Every row comes from one small tree of marks. The marks that hang from a mark follow it in brackets, in the order of their numbers. Every link used is in the known rows. Which tree was each row made from?
In the rows, zero is written as 128.
Known rows:
j_966[j_364[j_993[j_14[j_634] j_222]]]: [ 96 108 114 117 128 113 125 111 147 164 106 143 167 136 107 138 124 156
 149 130 123 134  95 149 133 107 129 120 113 139 141 103 132 141 125 119
 133 158 142 115 127 120 119 129 124 133 117 121 128  96 120 127 114 127
 124 120 140 160]
j_364[j_222[j_572] j_634[j_993] j_966]: [ 84 161 158  80 120 118 151 129 153 143 113 171 252 135  99 113 118 126
 119 122 155 109  86 148 124 129 123 130 136 174 149  95 133 173 131 110
 151 130 126  87 185 114 122 119 124 143 128 107  88 134 172 128 118 182
  87 125 119 172]
j_993[j_364]: [122 145 127 140 136 121 121 123 136 148 142 133  99 132 126 125 132 140
 123 130 123 131 126 128 115 114 130 130 114 126 137 128 133 123 113 126
 130 150 138 143 122 119 133 128 128 125 122 125 121 117 115 124 114 129
 129 140 126 146]
j_222[j_634 j_993[j_14 j_364]]: [100 147 110 127 135 111 145 126 146 140 145 125 107 134 115 117 128 121
 132 131 144 132 109 153 123 121 125 118 121 139 120 153 129 122 107 114
 133 170 122 116 131 108 128 134 129 105 121 122 120 106 142 115 116 135
 103 131 141 155]
j_364[j_222[j_572[j_993]] j_634 j_966]: [106 132 165 107 121  98 167 126 153 146 107 171 219 139 104 117 119 102
 120 126 158  96  79 153 117 122 124 123 145 158 150  82 128 159 132 113
 152 128 131  94 172 124 121 114 122 139 124 110  82 132 167 130 119 180
 101 121 127 165]
j_966[j_364[j_222[j_993]]]: [106 107 129  99 133 139 128 131 144 138 112 145 183 126 108 123 127 150
 132 136 123 133 134 126 125 132 129 123 108 131 123  97 136 131 128 124
 143 142 132 134 142 119 122 126 126 132 132 111 129 110 113 132 119 136
 108 144 141 139]
j_966[j_364[j_222 j_634 j_993[j_572]]]: [ 79 115 145 101 136 129 129 113 148 148 105 177 212 133  98 124 121 152
 141 124 111 124  93 142 129 114 127 141 119 129 147  90 136 161 117 121
 145 152 151 114 170 122 124 117 118 132 122 111 112 107 141 134 110 156
 108 113 135 152]
j_222[j_572[j_634]]: [121 133 138 125 137 108 139 137 153 128 127 126 161 132 124 131 129 108
 123 130 149 119 122 129 144 117 127 125 134 149 153 135 120 136 127 139
 136 143 113 133 143 118 125 127 125 135 122 122 113 126 145 128 118 135
 114 117 143 151]
j_14[j_222[j_634[j_993[j_572]]]]: [ 91 164 118 113 141 132 166 135 124 150 125 124 192 121 115 124 119 110
 140 115 140 126 121 149 155 120 112 116 127 133 137 125 127 112 120 121
 129 147 109 101 131  98 123 131 145 119 133 122 137 124 148 122 123 152
 103 123 131 147]
j_14[j_222]: [119 135 125 126 128 126 153 137 123 138 119 130 176 125 125 136 124 112
 134 118 126 122 134 129 142 119 118 116 137 112 130 103 126 109 129 122
 129 129 114 112 115 115 126 127 140 129 135 128 134 130 124 124 124 133
 120 139 128 138]
j_222[j_572[j_634 j_993]]: [133 115 138 138 137  98 155 135 156 139 121 115 169 134 116 131 128  93
 117 133 167 118 111 142 144 113 127 110 133 144 166 124 115 117 135 136
 132 140 125 134 138 120 125 127 126 125 126 122 111 126 153 129 117 140
 120 117 148 148]
j_364[j_222[j_572 j_634] j_966 j_993]: [102 141 153  82 115 103 182 125 141 143 108 176 193 129  99 119 113 106
 116 119 164 111  92 159 103 119 140 133 159 156 151 125 125 151 131 116
 136 153 103  80 194 116 119 129 119 140 126 112  87 122 167 140 135 170
  86  93 135 159]
j_572[j_222[j_634[j_14[j_993]]]]: [103 121 138 122 145 123 183 140 141 147 122 100 136 106 118 134 117  93
 103 129 155 142 122 147 132 126 123  97 119 163 138 113 123 108 131 131
 146 142 101 111 133 110 125 125 126 109 132 127 117 122 160 126 122 144
 123 147 139 143]
j_966[j_364[j_634 j_993[j_14]]]: [ 87 110 123 120 133 123 115 112 147 145 113 152 181 140 106 132 123 156
 144 129 119 132  78 146 127 112 129 129 121 130 143 110 125 156 119 119
 140 147 149 117 149 126 127 122 114 128 112 119 122 108 139 124 107 133
 118 113 140 151]
j_222[j_634 j_993[j_14]]: [104 133 111 118 130 117 150 131 139 125 134 122 132 131 117 118 124 112
 135 129 148 131 112 155 134 132 124 116 132 141 113 151 126 125 119 117
 131 153 113 105 136 113 125 134 129 110 126 124 125 115 150 118 128 135
 101 120 142 140]
j_222[j_572 j_634[j_14 j_364[j_966]]]: [ 63 213 124 123 146 117 147 139 165 136 143 106 153 120 108 122 123 102
 105 131 210 142 106 154 130 126 134 111 145 164 138 184 123 120 132 135
 157 156  84 105 150  93 122 125 122 126 107 113 106 124 154 121 126 154
 100 100 141 168]
j_993[j_222 j_364]: [116 140 122 146 140  98 119 114 147 160 137 145 102 131 123 129 129 144
 128 132 101 120 121 130 113 108 128 121 103 145 123 112 147 124 114 123
 136 158 145 133 108 117 129 130 132 121 116 131 110 104 101 121 109 139
 138 146 123 159]
j_572[j_993[j_222[j_634] j_364]]: [120 116 120 157 144  92 155 116 143 166 130 122 105 130 114 124 126 114
 122 135 134 120 104 154 120 104 126 103 105 147 131 109 135 102 117 123
 124 157 141 124 111 114 125 131 133 108 122 130 112 107 127 123 112 149
 134 134 135 147]
j_634[j_222 j_993[j_364 j_572]]: [ 93 208 117 120 150 140 127 124 164 173 134 125 177 124 105 114 131 147
 127 124 131 135 131 138 145 120 125 116 105 145 156 137 134 136 119 118
 139 168 154 134 143 100 129 134 143  94 114 116 116 116 137 125 104 139
 116 109 116 166]
j_993[j_14]: [123 131 127 147 127 116 125 120 143 142 122 128 133 134 124 132 126 129
 137 127 125 122 110 139 138 121 121 125 129 129 127 132 126 143 122 119
 143 138 150 116 114 124 132 126 128 130 116 126 120 115 131 120 122 119
 134 124 136 143]
j_222[j_634]: [107 135 123 127 138 128 146 131 122 126 130 119 112 125 128 121 123 116
 129 130 136 129 124 139 132 127 123 127 124 143 113 143 125 129 115 130
 123 141 102 113 138 116 123 131 127 122 126 127 130 124 148 125 128 141
 115 116 135 126]
j_14[j_222[j_572 j_634[j_364] j_993]]: [ 80 168 113 113 140 120 159 153 146 127 143 118 207 122 107 127 126  92
 124 122 179 130 136 146 150 122 127 100 151 126 121 146 126  89 133 129
 141 156  80 107 132  96 119 132 135 115 135 119 124 124 131 118 129 152
  83 124 138 162]
j_572[j_222 j_634 j_993]: [147  66 158 139 133  89 178 135 169 157 109 104 154 124 116 146 124  90
 123 137 144 119 114 144 140 108 119  98 121 157 177  56 118  91 127 131
 134 133 130 129 127 122 121 123 129 115 130 133 119 117 170 136 103 144
 136 140 139 136]
j_966[j_364[j_222[j_634]]]: [ 95 113 132 113 143 139 138 128 137 145 110 135 164 120 114 122 123 143
 133 137 116 128 129 129 131 125 122 128 100 144 113 100 132 142 114 130
 141 148 116 124 143 110 121 125 125 137 124 111 129 107 127 131 116 144
 112 127 145 135]
j_634[j_14 j_222 j_364]: [ 61 222 112 144 139 146 127 144 189 135 132  82 180 107 107 135 133 127
 104 136 169 157 143 125 145 131 131 103 127 142 128 135 130 112 134 126
 144 152 103 116 129  97 126 128 133  95 105 121 119 125 139 120 112 121
 120 108 117 152]
j_572[j_222[j_634] j_993[j_364[j_966]]]: [129 108 149 136 142  88 182 123 152 184 128 119 102 124 112 127 121  95
 115 134 161 121  98 164 109 106 127  94 122 158 163  88 125  90 121 125
 150 149 126 122 129 112 122 124 128 112 123 124 106 111 152 132 107 160
 128 137 138 152]
j_993[j_222 j_572]: [115 148 131 133 142 100 124 105 144 157 127 154 127 133 122 124 126 128
 149 121 109 107 118 143 137 119 123 128 121 138 133 129 146 135 126 129
 150 145 165 126 118 124 125 125 138 120 117 130 111 105 113 127 121 147
 141 121 126 156]
j_993[j_222[j_634] j_364 j_572]: [ 95 170 126 145 157  94 134 103 148 176 142 153  84 133 119 117 126 129
 145 125 109 112 112 150 128 104 121 131 103 149 132 141 147 131 100 128
 147 177 152 129 120 105 126 127 138 112 108 126 106  92 116 120 107 159
 131 123 131 170]
j_222[j_634 j_993]: [107 130 112 100 131 127 152 139 127 114 140 124 127 127 121 116 125 113
 128 129 152 136 125 146 126 138 128 118 132 139 114 148 127 112 123 124
 118 144  97 115 147 117 122 135 129 107 135 125 131 124 149 124 132 142
  96 124 136 129]
j_364[j_966 j_993[j_14]]: [128 137 133 107 107  99 143 105 142 154 117 160 135 145 112 132 119 127
 141 118 151 118  75 162 100 115 139 133 162 129 166 138 119 143 137 105
 131 139 145  96 155 133 127 130 122 135 112 125 106 118 155 134 128 134
 120  95 130 156]
j_14[j_222[j_572] j_634[j_364] j_993]: [ 83 149 118 108 133 134 170 147 129 159 132 103 231 128 109 149 131  75
 126 112 203 139 136 152 173 109 126  90 145 109 147 124 116  88 148 121
 107 154  85 115 117  98 112 130 145 135 148 114 124 126 143 116 140 147
  93 147 127 190]
j_993[j_222[j_572] j_364]: [109 153 124 148 146  91 121 119 154 159 139 148 127 132 118 125 130 133
 117 131 122 114 118 133 121 105 132 115 111 152 129 129 142 132 120 131
 154 166 142 135 114 113 130 128 128 124 116 125  96 107  96 120 111 144
 130 141 133 175]
j_966[j_364[j_993[j_14[j_634] j_572]]]: [ 99 126 122 113 132 123 125 106 145 168 113 146 163 139 106 132 125 151
 156 123 139 135  91 153 141 110 128 130 124 119 162 126 126 144 122 122
 139 158 156 124 140 119 122 125 124 133 114 114 130  97 128 130 116 128
 120 107 143 160]
j_222[j_572 j_634[j_364] j_993]: [ 77 168 112 110 144 121 134 146 156 115 158 116 169 125 105 116 131 104
 112 132 195 136 130 150 137 132 140 108 146 144 118 184 128 102 133 136
 140 159  84 120 150 103 119 134 123 111 128 117 112 121 138 120 134 153
  83 109 141 158]
j_966[j_364[j_993]]: [110 106 118 109 134 133 117 118 133 142 117 142 155 130 112 131 124 157
 134 131 127 141 107 136 117 118 139 127 122 121 147 123 125 129 132 129
 130 144 136 134 145 126 124 129 118 131 122 120 134 112 119 135 119 126
 123 113 142 135]
j_634[j_222]: [117 158 120 133 132 135 137 135 149 135 119 118 160 120 124 125 131 125
 122 130 120 125 141 122 139 129 126 115 126 138 121 115 124 136 128 124
 129 143 118 124 134 120 124 131 134 105 117 125 121 129 134 127 119 122
 125 109 121 135]
j_966[j_364[j_634]]: [ 92 120 125 119 144 136 109 123 139 137 119 139 162 135 120 126 128 152
 140 135 116 131 103 129 131 122 122 129 109 134 126 103 128 148 120 129
 142 134 133 138 137 124 123 120 119 132 118 117 134 117 129 123 107 138
 120 131 134 141]
j_572[j_222[j_634[j_364[j_966]] j_993]]: [101 130 138 103 134 110 152 138 162 142 142 121 139 119 111 129 125 105
 124 133 169 132 129 152 120 129 133 104 143 158 133 119 131  89 130 127
 152 143  96 115 141 111 116 128 126 111 129 125 115 115 148 130 122 157
 104 133 127 152]
j_634[j_364]: [ 97 154 127 138 134 133 100 128 152 129 146 113 139 127 118 135 135 131
 126 132 152 136 139 129 133 124 137 125 133 122 122 143 133 106 129 131
 130 135 118 132 121 117 124 127 129 128 122 127 126 122 124 125 128 132
 123 120 119 140]

Write each row's tree:
[105 164 124 122 136 128 121 113 147 162 128 129 175 133 108 121 124 141
 143 119 140 128 105 154 152 125 120 125 118 139 157 153 132 144 126 116
 148 145 172 116 130 112 133 129 137 123 119 120 122 114 144 123 120 136
 123 116 131 154] : j_634[j_993[j_14 j_572]]
[ 84 203 130  98 138 133 103 114 165 164 149 131 171 137 102 123 129 139
 140 121 180 138 112 157 133 127 137 128 139 139 168 168 137 113 138 120
 141 137 144 125 143 105 121 129 138 132 116 116 120 119 146 130 124 158
 111 106 112 169] : j_634[j_364[j_966] j_993[j_572]]
[ 75 164 128 129 127 128 157 140 143 124 115 127 199 122 117 133 120 116
 122 122 138 136  96 135 141 124 112 118 129 138 136  97 128 137 123 117
 137 129 110  96 137 113 131 117 128 116 124 125 123 136 157 115 110 143
 115 142 122 147] : j_364[j_634[j_14[j_222]]]
[ 69 159 134 119 146 131 155 144 168 148 135  90 173 102 104 134 120 117
 105 134 172 151 125 148 142 127 125  98 115 176 142 118 133 101 124 132
 152 147  99 104 136  95 124 127 125 109 128 125 122 118 160 125 113 150
 113 137 129 148] : j_572[j_222[j_634[j_14 j_364 j_993]]]
[116 127 144 100 122 126 148 129 144 133 120 157 182 126 108 118 126 122
 132 123 127 120 138 137 131 136 126 133 129 126 129 110 141 132 127 118
 139 140 145 115 151 123 127 125 134 121 138 117 109 117 133 133 129 150
 105 137 127 141] : j_364[j_222[j_993[j_572]]]
[ 58 219 104 125 134 145 131 151 193 126 139  86 194 109 100 130 134 122
 103 136 180 162 147 131 140 140 136  95 132 140 129 141 130  98 140 121
 139 155  99 116 136  98 124 131 133  84 112 121 120 125 140 120 116 123
 105 114 118 154] : j_634[j_14 j_222[j_993] j_364]
[103 119 139 115 142 134 126 130 146 146 111 143 195 123 110 124 126 145
 124 135 128 123 130 126 133 125 128 123 108 140 127 106 132 146 127 134
 159 147 131 133 142 116 124 122 122 145 124 108 117 111 109 133 117 139
 113 130 148 150] : j_966[j_364[j_222[j_572]]]
[ 91 151 116 122 141 138 172 134 125 133 127 100 128 117 121 126 119  97
 107 127 163 150 115 149 133 130 125 109 118 146 129 156 118 120 130 125
 117 146  95 110 138 108 127 130 130 113 128 125 127 128 166 120 132 138
 115 128 141 137] : j_222[j_634[j_14[j_993]]]
[100 151 116 123 131 138 177 142 128 144 115 102 181 117 116 142 119  93
 109 117 161 149 121 142 139 126 123  96 127 120 149 123 119 102 148 116
 124 136 111 112 119 108 131 127 140 117 136 126 129 134 148 119 130 128
 122 152 136 151] : j_634[j_14[j_222 j_993]]
[102 122 142 122 141 125 149 127 132 151 130 147 176 134 111 127 127 105
 107 122 136 123 114 140 125 113 131 114 116 131 138 115 128 139 128 116
 125 156 136 133 144 119 130 124 128 128 136 117  94 123 145 120 124 155
 110 151 131 170] : j_14[j_993[j_364[j_222[j_572] j_634]]]
[106 170 139 117 131 104 152 126 160 148 118 145 190 140 113 117 125 105
 124 127 160 107  83 149 123 122 126 110 150 154 149 106 118 152 138 115
 146 133 121 108 163 123 119 121 126 114 109 116  95 136 167 125 112 160
 110  98 120 166] : j_364[j_634[j_222[j_572[j_993]]] j_966]
[110 137 132 140 135 104 162 144 158 147 123 114 212 128 110 142 128  85
 125 124 169 119 123 141 157 105 121  99 144 123 159 106 118  89 135 131
 133 144 108 119 119 103 122 126 138 127 130 123 119 126 140 124 114 145
 110 125 140 161] : j_14[j_222[j_572[j_634[j_364] j_993]]]
[ 57 196 108 113 145 125 148 153 167 112 153  99 176 116  99 118 127 102
  99 133 215 156 122 153 138 136 137 101 142 154 128 189 128 102 135 135
 148 162  79 110 151  94 124 132 121 104 122 114 112 123 148 117 129 148
  84 114 145 161] : j_222[j_572 j_634[j_14 j_364] j_993]
[ 93 160 114 117 144 135 143 129 130 144 141 115 133 123 116 116 124 136
 120 130 141 141 117 146 129 122 124 123 105 157 130 145 131 126 109 124
 118 156 110 118 142 102 127 137 132 117 127 122 130 121 151 122 117 147
 107 123 129 141] : j_222[j_634[j_993[j_364]]]
[ 97 167 119 113 127 124 162 147 181 127 113  98 176 120 117 135 128 109
 119 135 146 146 130 126 142 131 120 110 123 156 155 105 119 126 127 121
 117 152  99 118 151 108 124 132 135  96 115 126 127 125 170 125 104 122
 110 120 128 146] : j_572[j_634[j_14 j_222[j_993]]]
[125 122 126 121 148 115 140 107 126 162 127 144 132 137 120 130 125 102
 137 116 128 118 121 151 134 119 131 110 120 126 138 142 132 120 145 121
 126 144 158 137 117 126 124 129 141 121 130 129 109 112 128 124 135 147
 137 135 133 162] : j_14[j_993[j_222 j_572]]
[ 77 194 122 148 158  96 144 107 158 175 138 141  94 127 115 119 123 128
 133 126 124 125 107 153 128 107 120 125  99 157 140 143 147 131 103 127
 154 179 147 122 120  98 129 125 136 106 104 125 104  93 124 118 103 156
 132 129 132 173] : j_993[j_222[j_634[j_14]] j_364 j_572]
[ 90 163 123 108 127 129 167 145 162 140 110  97 211 119 114 142 120 117
 124 125 152 149 117 134 152 121 112 114 115 157 174  99 121 116 126 119
 115 140 102 105 139  96 128 131 141 122 127 127 140 129 176 123 104 134
 109 138 130 149] : j_572[j_634[j_14[j_222] j_993]]
[ 94 141 128 146 140  96 118 113 149 152 134 157 128 136 121 128 128 144
 132 131  95 116 105 133 119 105 121 125 103 152 120  93 146 141 106 119
 137 156 144 124 120 118 128 124 127 118 116 131 103 109 120 115 100 151
 131 149 116 165] : j_993[j_222 j_364[j_634]]
[ 92 144 141 106 142 120 148 134 159 156 137 110 160 115 109 130 121 116
 120 131 166 134 122 152 130 124 128 105 127 172 141 116 131 102 126 129
 150 140 102 109 142 103 117 128 129 120 127 123 117 117 157 131 118 160
 110 128 124 153] : j_572[j_222[j_634[j_364[j_966] j_993]]]
[103 151 117 111 140 118 126 128 144 143 128 132 196 125 108 123 123 141
 117 127 139 128 117 140 139 127 129 109 112 167 136 135 140 133 139 125
 140 139 136 114 132 113 126 134 132 124 130 124 112 123 128 124 123 147
 117 131 130 156] : j_634[j_993[j_222[j_572]]]
[121  94 152 167 139  85 160 121 168 180 123 123 149 129 107 136 125 108
 119 133 138 115  85 158 130  99 118  95 115 146 160  68 129 111 115 117
 165 150 167 120 112 120 132 117 123 106 121 126  98 108 148 120  93 145
 140 151 137 161] : j_572[j_222 j_993[j_14 j_364[j_634]]]
[ 74 175 115 121 147 123 100 130 168 144 147 118 207 124  98 130 131 142
 116 131 164 136 130 141 145 122 138 106 120 163 132 150 143 110 140 129
 140 149 127 119 123 101 122 135 132 126 125 123 110 116 121 121 122 152
 112 122 121 169] : j_634[j_364 j_993[j_222[j_572]]]
[114 144 134 111 126 113 146 117 157 145 117 148 160 132 111 132 126 120
 141 118 130 124 111 143 136 112 133 136 142 127 174 127 121 136 125 124
 117 156 139 118 164 124 124 131 130 112 117 128 116 116 163 137 116 136
 119  86 127 146] : j_364[j_993[j_572[j_634[j_222]]]]
[104 146 128 134 138  92 144 131 166 138 118 128 165 127 118 134 124 115
 120 132 136 121 114 134 139 116 123 111 120 170 142 120 134 137 130 133
 146 148 120 117 126 113 125 127 128 125 116 129 106 116 135 123 113 140
 127 130 138 163] : j_993[j_222[j_572[j_634[j_14]]]]
[109 106 138 107 143 116 131 115 156 163 113 146 162 130 107 136 123 142
 144 128 126 131 107 143 130 109 132 128 121 134 176 106 125 125 124 133
 147 154 145 140 152 121 122 124 121 127 117 120 127 100 135 139 105 136
 126 113 143 149] : j_966[j_364[j_993[j_572[j_222 j_634]]]]
[144  80 148 157 132  93 166 125 158 168 112 111 148 123 110 139 122  99
 121 132 148 115 102 157 138 112 121  89 126 144 155  78 125 101 134 122
 163 134 160 116 108 125 129 121 126 113 128 128 110 113 141 129 113 135
 145 141 144 142] : j_572[j_222 j_993[j_14]]
[124 112 150 129 128 115 162 135 145 138 111 139 205 121 106 122 124 106
 107 129 148 112 125 137 136 124 128 114 128 141 136  99 131 131 134 127
 145 138 137 112 144 121 128 123 126 132 137 115  98 125 134 133 127 150
 113 130 142 143] : j_364[j_222[j_572[j_993]]]
[134 131 159 108 119 101 170 126 148 154 107 157 189 133 106 119 120 102
 115 126 168 103 104 150 113 124 131 117 144 148 153  99 127 136 143 118
 151 131 135 107 157 123 122 122 127 143 127 110  90 127 145 137 130 162
 109 122 136 158] : j_364[j_222[j_572[j_993]] j_966]
[ 90 152 149 139 135 107 135 116 173 181 130 122 161 129 110 141 130 113
 154 121 161 122 113 160 169 109 114 120 132 135 157 114 135 126 115 125
 167 159 154 114 112 107 121 117 137 125 115 118 112  96 141 123 114 140
 127 128 124 181] : j_993[j_14[j_634[j_364]] j_572[j_222]]
[114 132 128 118 128 100 134 105 141 149 121 169 147 133 109 129 122 131
 142 116 118 118 102 153 123 113 137 132 138 130 153 131 139 132 132 123
 128 149 159 112 145 130 126 130 129 117 121 133 108 109 127 133 127 145
 131 104 128 150] : j_364[j_993[j_222 j_572]]
[122 131 137 155 129  90 146 107 154 176 124 139 128 149 112 126 126 116
 134 130 151 113  68 163 115 104 123 111 128 132 160 109 124 131 120 106
 142 145 168 118 123 123 131 121 128 119 111 121 102 115 153 120 104 145
 132 128 133 164] : j_572[j_993[j_14 j_364[j_634 j_966]]]
[113 120 153 127 131 106 171 142 177 143 111 100 157 113 121 149 120 105
 116 134 141 138 123 131 140 119 116 111 118 171 171  75 122 116 122 134
 147 140 109 119 136 111 126 121 127 117 121 131 122 119 169 131  99 133
 129 149 135 144] : j_572[j_222 j_634[j_14]]
[106 142 122 129 158 108 148 105 130 177 140 140 100 137 118 124 125 102
 132 119 128 121 116 158 128 106 129 112 106 133 137 151 134 117 124 121
 124 169 148 140 119 112 125 131 142 114 124 127 106 101 132 119 124 155
 130 136 136 174] : j_14[j_993[j_222[j_634] j_364 j_572]]
[125 137 124 112 134 120 168 125 117 177 129 137 147 138 121 138 124  90
 128 112 149 124 118 149 115 106 129 102 134 106 155 116 118  95 140 107
 116 147 122 131 117 111 125 130 146 131 135 123 119 125 134 121 126 145
 117 153 128 175] : j_14[j_222 j_993[j_364[j_966]]]
